Known rows, with every step that occurs
sunelam > pozul: [  8   5   3   0  -2  -5  -7   0   2   2  -3   1   0  12  -1  -4   2  -1
   1  -2 -10   2  14   0  -1  -5   1  -1   1  -5   0   0   1   3  -1   1
   3  -5  -9   1   1]
nifo > fofore > bovi: [ -6   1   4   8  -5  -5  -1   4  -2  -8   0   2  -3 -14  -7   4  -2   3
  -2   8  -4   1   0  -3   0   0  -1  -3  -7  -6  -4   0  -2   2   3  -6
   3   3   5  -1  -4]
giveb > sofad > rubu: [ -7  -4   0  -6   4 -11  -3  -5   0   1 -10   2   0  -1   3  -1  -2  -2
  -7   7   0   3  16  -2   1  -4   5   4   4   1   6   1   0  -4  -2  -2
   5   8 -17   5  -2]
ruga > pozul > bovi > fofore > rubu > sofad > giveb: [  3 -10  12   3  -3 -14  -4  -2   1  -2   1   7  -5  -7   1  -2  -6   2
 -10  14  -3   0 -11   3  -1 -13  -3  -3   2 -12  11  -4  -8   0   3  -4
  19   6 -18  -8  -3]
ruga > pozul > bovi > fofore > nifo: [  7   1   4   2  -5  -8  -7   5   3   1  -3   6   0   3 -11  -8  -5  11
   1   9  -6  -1  -1   1   3  -9   2  -1   1 -11  -2  -2  -4   0   5  -3
  10   8  -7  -2   1]
ruga > pozul > sani > kozu: [  2   9  -3   4   0   7   1  -5   2   0  -4  -4   2  13  -5 -14  -2   4
  -4  -2  -4  -4   5   2   3   1   2  -4  -4  -4  -2  -4   3   0  -3  -2
   6  -7   1   0   3]
pozul > ruga: [-2  2  0  1  1 -2 -1  2  0  1 -4  2 -1  3 -3  7 -2  2 -1  6 -4 -3 11  0
  0  4  1  0  1 -7  2  0 -3 -2 -3  1  7 -1 -4  4 -1]
giveb > sofad > sunelam > pozul > sani > kozu: [  8  11  -4  -1   0  -6  -3   0   4  -2 -10  -1  -3  24  -2  -7   0   3
  -4   0 -18   0  31  -5   5 -11   7  -2  -3   1   5  -2  -3   0  -8  -4
   0  -2 -10   8   3]
rubu > sofad: [ -4  -4   3   4   2  -2   3  -8   3   3   1   6  -5  -2   1   7  -2  -5
  -7   3   6   4 -11   2  -3  -2   1  -2   1   1   4  -1  -2   4  -1   0
  11   6  -5  -5  -1]
nifo > fofore: [ 1  3 -1  4 -3 -9  0  1 -4 -5 -2  0 -4 -2 -4  5  0  4 -1  3 -7  2  0 -2
 -1 -1 -1  0 -1 -1  4  0 -3  2  0 -3 -9 -4  3  0 -6]
pozul > sani > kozu > zudarol > vegimap: [ 0  5 -6  6  4 12 -1  0  5 -4 -4 -9  0 10  0 -6  3  2  0 -4 -5 -5 -8  3
  6  3 -5  0 -8  8 -2 -2 -1  4  1 -4 18  1  4  0  2]
pozul > sani > kozu > giveb > sofad > sunelam: [  6   0  -5  -2   3   1   4   4   2  -6  -7  -4  -4  15   3   3  -1   4
  -6   1 -12  -3  18  -7   4 -12   4   4  -5   7   9   0  -9  -3  -5  -6
  -7  -2 -14   6   0]
nifo > fofore > bovi > pozul: [  3   1   9   6  -8  -6  -7   3   1  -2  -3   4   0  -4  -3   0  -2   4
  -3   7   0  -1   9   0   0  -4   2  -1  -2 -11  -5   0   4   1   2  -6
   3   4  -4   0  -6]
giveb > sofad > rubu > fofore: [  5  -3   2   0   3 -11  -7  -2   1   1  -9   4  -5  -2   1  -3  -1   1
  -3   6  -1   3  14  -3   1  -4   2  -1   7   0  11  -2  -8   1   0  -3
   9   7  -9   3  -4]
fofore > rubu > sofad: [-12  -6  11   5   3  -3   2  -7   5   8   4   8  -6  -7   3   0  -4  -2
  -6   9   8   4  -8   5  -6  -5   0  -6   3  -4   3  -1   1   4   1   0
  21   6  -2  -8  -1]
bovi > pozul > sani > kozu > zudarol > vegimap: [ 7  5 -2  5  1 11 -6 -1  7 -1 -7 -8  2 16  2 -8  2  4 -2 -4 -2 -6 -1  5
  6  1 -3  0 -6  4 -4 -3  3  4  1 -5 18  1 -2  1  0]
sunelam > pozul > bovi > fofore > rubu > sofad > giveb: [  6  -6  12   5  -4 -18  -7  -2   4  -2   0   9  -7   4   3   2  -3  -1
  -7  11 -11   2   0   0  -2 -19  -3  -4   5  -9  12  -3 -11   3   3  -4
  17   7 -17  -4  -4]
pozul > sani > kozu > giveb > sofad > loke: [  1   1  -2   4   7   3  -1  -3   1  -7  -5   2   0  17   2   1   2  -3
  -7  -3 -12  -1   4  -8   3  -4   4   0  -3   6   8   1  -3  -1  -5  -3
  -2   1 -18   3   2]
vegimap > zudarol: [ 6  5 -1 -9  1 -2 -2  2  1  0  5  1 -2  1  0 -6  2 -1 -4 -7  5 -2 -4  0
  2  9  0 -3 -3 -3  4  1  1  8  0 -1 -1 -3  9 -6  3]
giveb > sofad > sunelam: [  3  -3  -2  -9   0 -10  -1   6  -1  -1  -7  -1  -4   0   3   2  -2   2
  -4   7  -6  -1  20  -5   4  -7   5   4  -2   2   5   1  -4  -5  -5  -3
  -6   4 -16   5   2]
loke > sofad > rubu > fofore: [  7  -4   5   2  -2  -6  -7  -2   3  -1  -6   6  -2   0   0  -4  -3   2
  -8   7  12   1   3   0   0  -2  -2  -4   9   0   9  -5 -12   2   3   0
   9   6 -15  -3  -8]
zudarol > vegimap: [-5  0 -2  4  1  3 -1  1 -2 -2 -2 -7 -1 -1  1 -1  2 -1  7  3  0  1 -2  1
  0 -2 -4  1 -1  4  0 -1 -1  2  2  1 11  7 -4 -4  1]
giveb > sofad > sunelam > pozul: [ 10   2   0  -8  -2 -15  -7   5   1   2 -10   1  -4  11   2  -3   1   0
  -3   4 -16   1  30  -4   3 -11   5   3   0  -3   5   2  -2  -2  -5  -1
  -3  -2 -22   6   2]
pozul > sunelam: [ 9  4 -4 -2 -3  3 -6 -1  0  1 -3 -1 -1  6 -4 -1  0  5  2  7 -5 -2 17 -6
  0 -3 -2  2 -1 -6  8  0  3  0 -1 -1  2  0 -8  2  3]
bovi > fofore: [ 7  2  2  1 -5 -6 -3  1  1 -5  1  1  1 -2 -1 -6  2  6  2  7 -4  3 -6  1
  2 -1  1 -3  3  1 -1 -2 -6  2  3 -3 -1  2  1 -2 -5]
sunelam > sofad > giveb: [ 12  -4  -4  -2   2 -15  -2  -1   1  -9  -1   4  -4   6   2   0  -1  -4
  -8   1  -8  -2  -5  -4   1  -9  -3   2  -3  -1  11   3  -8  -1  -1  -1
  -1   5 -10  -1   1]
fofore > rubu: [-10  -3   7   1   0  -2   0   1   2   6   3   2  -2  -6   1  -8  -1   3
   1   7   2   0   3   4  -3  -4  -2  -4   2  -5  -1   0   4  -1   2  -1
  10   0   2  -4  -1]
giveb > sofad: [-7 -2 -1 -4  2 -6  4 -1  2 -1 -5  2 -3  6 -1  3  1 -1 -1  3 -8  4 13 -2
 -1  2  6  2 -1  1  3  2 -1 -1 -4 -1  1  2 -3  1  3]
nifo > fofore > bovi > pozul > sani > kozu > zudarol > vegimap: [  1   6   1  11  -2   6  -6   3   5  -7  -6  -6   0   6  -3  -4   1   6
  -4   3  -6  -5  -1   3   6   0  -4  -2 -11   0  -6  -3   2   5   3  -9
  19   4   3  -1  -3]
fofore > bovi > pozul: [  3  -2  10   3  -5   1  -6   3   4   3  -1   4   3  -3   0  -3  -1   1
  -3   5   5  -3   8   2   1  -2   2  -2  -1 -10  -9   0   7  -2   2  -3
   9   7  -6  -1  -1]
sani > kozu > giveb > sofad > loke: [  5  -3  -1   4   7  -5  -4  -3   0  -2  -4   0   1  11   4  -3   3  -5
  -8   0  -6   0  -3  -7   4  -5   4   0  -2   4   3   2   0  -1  -3   0
  -4   1 -18  -1   0]
kozu > sani > pozul: [ -5   1   4   5   2  13  -6   5   3   2  -3   2   1  -5  -1   1  -2  -2
  -2 -12   2  -7  -1   3   8   9   1   2  -4   4   0   2   1   5   2  -3
   5  -4 -24   3  -3]
nifo > fofore > rubu > sofad > sunelam > pozul > bovi: [  8   1   9   4  -5 -12 -11   4  -1   1  -6  10  -8   5  -1   8  -7   4
  -8  11 -14   3  24  -3  -1 -22  -1  -3   3 -11  15  -2  -6   3  -1  -6
  14  -1 -17   1  -5]
sani > pozul > bovi > fofore > rubu > sofad > loke: [  1  -4  14   8   1  -3 -16  -3   2   2   1  16   0  -5   0  -3  -5  -1
  -7  10   4   2  -9   1   4  -7   3  -6   4  -4   7  -3  -6   0   2  -5
  21  11 -35  -8  -5]
loke > sofad > sunelam > pozul: [ 11   1   4  -6  -6 -11  -7   6   3  -1  -7   3   0  13   1  -3  -1   1
  -8   5  -3  -1  19  -1   2  -9   1   0   2  -3   3  -2  -6  -1  -2   1
  -3  -3 -29  -1  -2]

Rows
[ 7  9 -1  4 -2  6 -2 -4  6  2 -4  0  1 21  0 -8 -1  4 -3 -3 -2 -4 13  1
  4 -5  4 -3  0 -1 -1 -4  4  1 -3 -3  2  0  3  4 -1] -> bovi > pozul > sani > kozu
[  5   8   2   1   0  -8  -7   1   3   3  -7   3  -1  12  -3   4   0   1
   1   4 -13  -2  25   0  -1   0   2  -1   2 -11   2   1  -2   1  -4   2
   9  -5 -10   5   0] -> sunelam > pozul > ruga
[ 21  -1  -6  -5  -1 -13  -8  -2   0  -6  -5   1  -3   9  -2  -7  -3   1
  -8   8 -11  -5   8  -5   0  -8  -4   4  -6 -12  16   2  -1  -1  -2  -1
   5   0 -25  -2   6] -> ruga > pozul > sunelam > sofad > giveb
[  3  -8   2  -2  -3 -11   4   1   2  -8   0   1  -1   5   3   3  -2  -4
 -10   2   5  -4  -8  -3   0  -1  -2   2   1  -1   6  -2 -10  -3   0   2
  -5   4 -19  -5  -3] -> loke > sofad > giveb
[ 21   3  -2  -4  -3  -4 -13  -3   5   0  -7   7  -1  19  -3  -5  -2   5
  -4   8  -7   1  25  -3   0  -9   1   1  -1  -9  13   2   6   2  -3  -3
   8   2 -15   0   3] -> bovi > pozul > sunelam > sofad
[  5  -4   2  -7  -5  -5   0   6   1  -4  -4   1   0   2   2   1  -4   3
 -10   8   9  -3   6  -2   4  -5   1   1   1   2   3  -3  -7  -4  -2   0
  -5   3 -23  -3  -3] -> loke > sofad > sunelam
[ 21   5   4  -2  -8 -10 -15   8   0  -7  -7   4   0   8  -3   0  -1   9
   0   9 -19   2  20  -4   6 -17   1  -1   4  -5   8  -4 -11   1   1  -6
   2  -2 -15   5  -4] -> sofad > sunelam > pozul > bovi > fofore
[  5  -1  -3  -3   5 -10  -9  -7   1  -3  -8   6   1   1   2  -4  -3   0
 -11   7   2   2   8   0   1  -9   1   2   2   1  10   2  -1   0  -1  -1
  10   9 -16   1  -3] -> sunelam > sofad > rubu
[ -2   0  -2   0   7   1  -1  -8   3  -2 -11  -3   2  11   1  -7  -2   3
 -10   3  -6  -2  15  -1   1  -7   4   4  -1   0   8  -1  -1  -3  -3  -4
   7  -2 -23   4  -2] -> ruga > pozul > sani > kozu > giveb > sofad > rubu
[ 25  -2  -3  -5  -3 -14 -11  -2   3  -4  -5   5  -3  16   2  -2  -2   0
  -7   6  -9  -5  16  -6   1 -13  -2   4  -2 -10  17   2  -1  -1  -2  -2
   1   6 -23   0   2] -> bovi > pozul > sunelam > sofad > giveb
[  7  -1   2   3   1 -12  -9  -1   3   8  -3   5  -6  -3  -3  -9  -4   4
  -1   5   8  -2   0  -1   1 -10   0  -2   5  -3   3  -1  -7   1   7  -1
   8  15  -6   1  -3] -> sofad > rubu > fofore > nifo
[  7   2   4   7  -3  -5  -9   6   6   1  -1   8   0   7 -11  -6  -5  10
   4   5  -1  -2   0  -1   6  -8   5   1   1  -5  -2  -2 -10  -1   5  -5
   7  11 -15  -1  -3] -> sani > pozul > bovi > fofore > nifo
[  5   5   1   2  -1  14 -12   3   2   2  -5   1  -1   1  -4   0  -1   3
   1  -4  -3  -7  14  -3   7   5   0   4  -5  -2   8   2   4   4   2  -3
   6  -3 -30   4   0] -> kozu > sani > pozul > sunelam
[ 15  -1  -3   0   2  -3 -11   2   3  -6  -5   5  -5   6  -1   2  -3  -2
  -8  -3 -12  -9   7  -6   7  -4  -3   5  -7  -2  19   4  -5   4   0  -4
   4   2 -36   3   1] -> kozu > sani > pozul > sunelam > sofad > giveb
[ 10   4   3   3  -3   1 -10   3   0  -2  -6   6   1  16  -4   6  -2   1
   0  -2 -17   2  24  -3   1 -10   0   1   2  -8   8  -1  -3   2  -2  -2
  10  -4  -6   4   1] -> sunelam > pozul > bovi
[ 13   4  -1   1   3   4 -21  -1   1  -3  -7  10   0   5  -2  -2  -2  -3
  -9  -1  -8  -5   8  -7   9   1   0   0  -6   0  15   5   3   5  -1  -3
   9   4 -43   2   3] -> kozu > sani > pozul > sunelam > sofad > loke
[ 25   3   4   3  -5  -2 -15   0   6  -2  -6  10  -4  10  -6  -6  -2   7
  -3  13  -6   0  25  -5   0  -9  -1  -4  -2 -14  12   0  -1   5   1  -5
  19   7  -9  -2   3] -> rubu > fofore > bovi > pozul > sunelam > sofad
[ 17   4  -5  -4  -1  -3  -9  -4   2  -3  -7   4  -1  10  -7 -10  -3   6
  -5  11  -9   0  17  -1  -1  -3  -1   1  -5 -13  12   2   4   2  -3  -1
  13  -3 -17  -3   8] -> ruga > pozul > sunelam > sofad
[ -7  -4  10   6   1 -12  -7  -7  -2   2   1  11  -7 -10   3   2  -3  -4
 -11  10   3   3 -13   0  -2  -6  -1  -7   2  -3   6   0   2   3   1  -2
  10   8 -20  -8  -5] -> nifo > fofore > rubu > sofad > loke
[  6   2   4  -1  -2  -3  -6   1   2   6  -7   4   2   9   0   6  -3   3
  -2   6  -1  -4  20   3   1   2   3   0   4 -11   1   0   3  -2  -3   1
   6  -1 -11   4  -3] -> bovi > pozul > ruga
[  2   2   3   1  -3 -12  -3   3   5   2   2   4  -3   0  -6 -10  -1   8
   4   8   0   0  -9   1   2  -6   3  -2   1  -1  -6   0  -5   1   6  -2
   0  12   0  -2  -1] -> bovi > fofore > nifo
[ -3  -2  10   3  -5  -2  -6   5   1  -1   1   6  -1  -3  -2  -5  -2  10
   2  14  -7   3   7   2   0 -10  -2  -6   5  -7   4  -3  -5   0   4  -5
  15   2   4  -3  -4] -> pozul > bovi > fofore > rubu
[ 20   2   7   4  -9   3 -15   3   4   4  -4   4  -2   4  -5  -5  -1   8
   2  11  -1  -4  24  -5   0  -5  -1  -3   1 -16   4  -2   3   2   4  -4
  13   6 -11   0   1] -> rubu > fofore > bovi > pozul > sunelam
[ 15   1   2   5  -2  -5 -16  -1   3  -5  -7   8  -4  -7  -6  -7  -3   6
  -6  16  -1   0  16  -7   1  -9  -3  -5  -2 -11  11  -1  -7   3   4  -5
  25  14 -11   1   0] -> pozul > sunelam > sofad > rubu > fofore > bovi
[  0  -5  13   5  -1  -6 -12  -4   0   1   0  14  -3  -6   2   1  -4  -1
  -9  14  -2   4 -10   0   1 -10   0  -8   6  -3   8  -3  -3   2   3  -4
  21  11 -19  -6  -3] -> pozul > bovi > fofore > rubu > sofad > loke
[ -1   4   1   4   4   1  -5   3   3   3  -4   3   3   4  -6   3  -4   2
   1   3   2  -6  12   2   3   9   5   2   0  -7   0   0  -5  -4  -3   0
   7  -3 -22   2  -4] -> sani > pozul > ruga
[  1   3   8   6  -5  -7  -7   5   1   0  -6   6  -1  -2  -5   9  -4   6
  -4  13  -3  -4  19   0   0   1   3  -2  -1 -16  -2   0   1  -1  -1  -4
  10   3  -6   3  -6] -> nifo > fofore > bovi > pozul > ruga
[  0  -5  10   6  -3  -3  -7   2   4  -5  -4   7   0 -12  -4  -4  -3   3
  -9  13  13   0   2  -2   0   0  -2  -5   3  -6   0  -5 -11   1   5  -3
  19  13 -11  -5  -5] -> loke > sofad > rubu > fofore > bovi
[ 14   2  -5  -2   4  -5 -17  -6   3   0 -10   6   2   7  -3  -9  -5   3
  -8   9   3  -2  22  -3   4  -8   3   5   0  -5  14   1  -1  -2  -1  -3
  12   8 -37   2  -3] -> sani > pozul > sunelam > sofad > rubu
[ 13   1   3  -2  -2 -12  -8  -1   2   4  -5   5  -6   5   4   1  -2  -3
  -8   4  -5   1  11  -1   0 -14   2   0   1  -3   6  -1  -4   3  -2   0
   5   1 -26   1  -1] -> rubu > sofad > sunelam > pozul
[ 14  -1   0   2   3 -10 -12  -5   2  -2  -7   8  -4   0   0  -6  -2   2
  -6   6   1   2   6  -2   0  -8  -2  -4   5   0  14  -1 -10   4   2  -3
  14   7  -7   0  -5] -> sunelam > sofad > rubu > fofore
[ 29   1   1   0  -3  -9 -21  -5   4   3 -11   9  -4  10   1  -8  -3   6
  -6  11  -1   0  25  -4   1 -13  -1  -2   7  -9  19  -1  -3   4   2  -4
  14   7 -19   2  -5] -> bovi > pozul > sunelam > sofad > rubu > fofore
[ 10   1   4   2  -7  -1  -8   3  -2  -6  -4   3   4   0  -7  -3  -2   9
   0   9 -10   2   5   1   3  -3   0  -2   3  -8   3  -4  -5   1   2  -5
  10  -4  -7  -2  -1] -> ruga > pozul > bovi > fofore
[ 19   4   2   2  -5 -11 -21  -2  -1  -6  -7  11  -1   5  -4  -2  -2   2
  -9  14  -8  -1  17  -9   3  -9   1  -3  -5 -12  10   3   6   2  -1  -6
   7  10 -27  -2   0] -> nifo > fofore > bovi > pozul > sunelam > sofad > loke
[  1  -3   1   1   3 -16  -7  -1   5   8  -7   6  -8   2  -4  -7  -4   3
  -1   7   3   0   9  -4   0  -9   4   0   5  -3   5   0  -7   1   4  -2
   9  17  -8   2  -1] -> giveb > sofad > rubu > fofore > nifo
[ 14   0   4  -3  -7  -5 -10   8   1  -5  -8   6   1  16  -2   6  -5   3
  -8   5  -9  -1  30  -5   4 -14   0   1   3  -6  10  -4  -9  -2  -3  -2
   6  -1 -25   2  -1] -> loke > sofad > sunelam > pozul > bovi
[ 19   4  -4  -4   1  -6 -18  -5  -2  -2  -7   7   2   8  -3 -10  -2   0
  -8  10  -8  -2   9  -5   2  -4  -1  -1  -4 -10  12   3   6   0  -3   0
   9   2 -33  -3   8] -> ruga > pozul > sunelam > sofad > loke
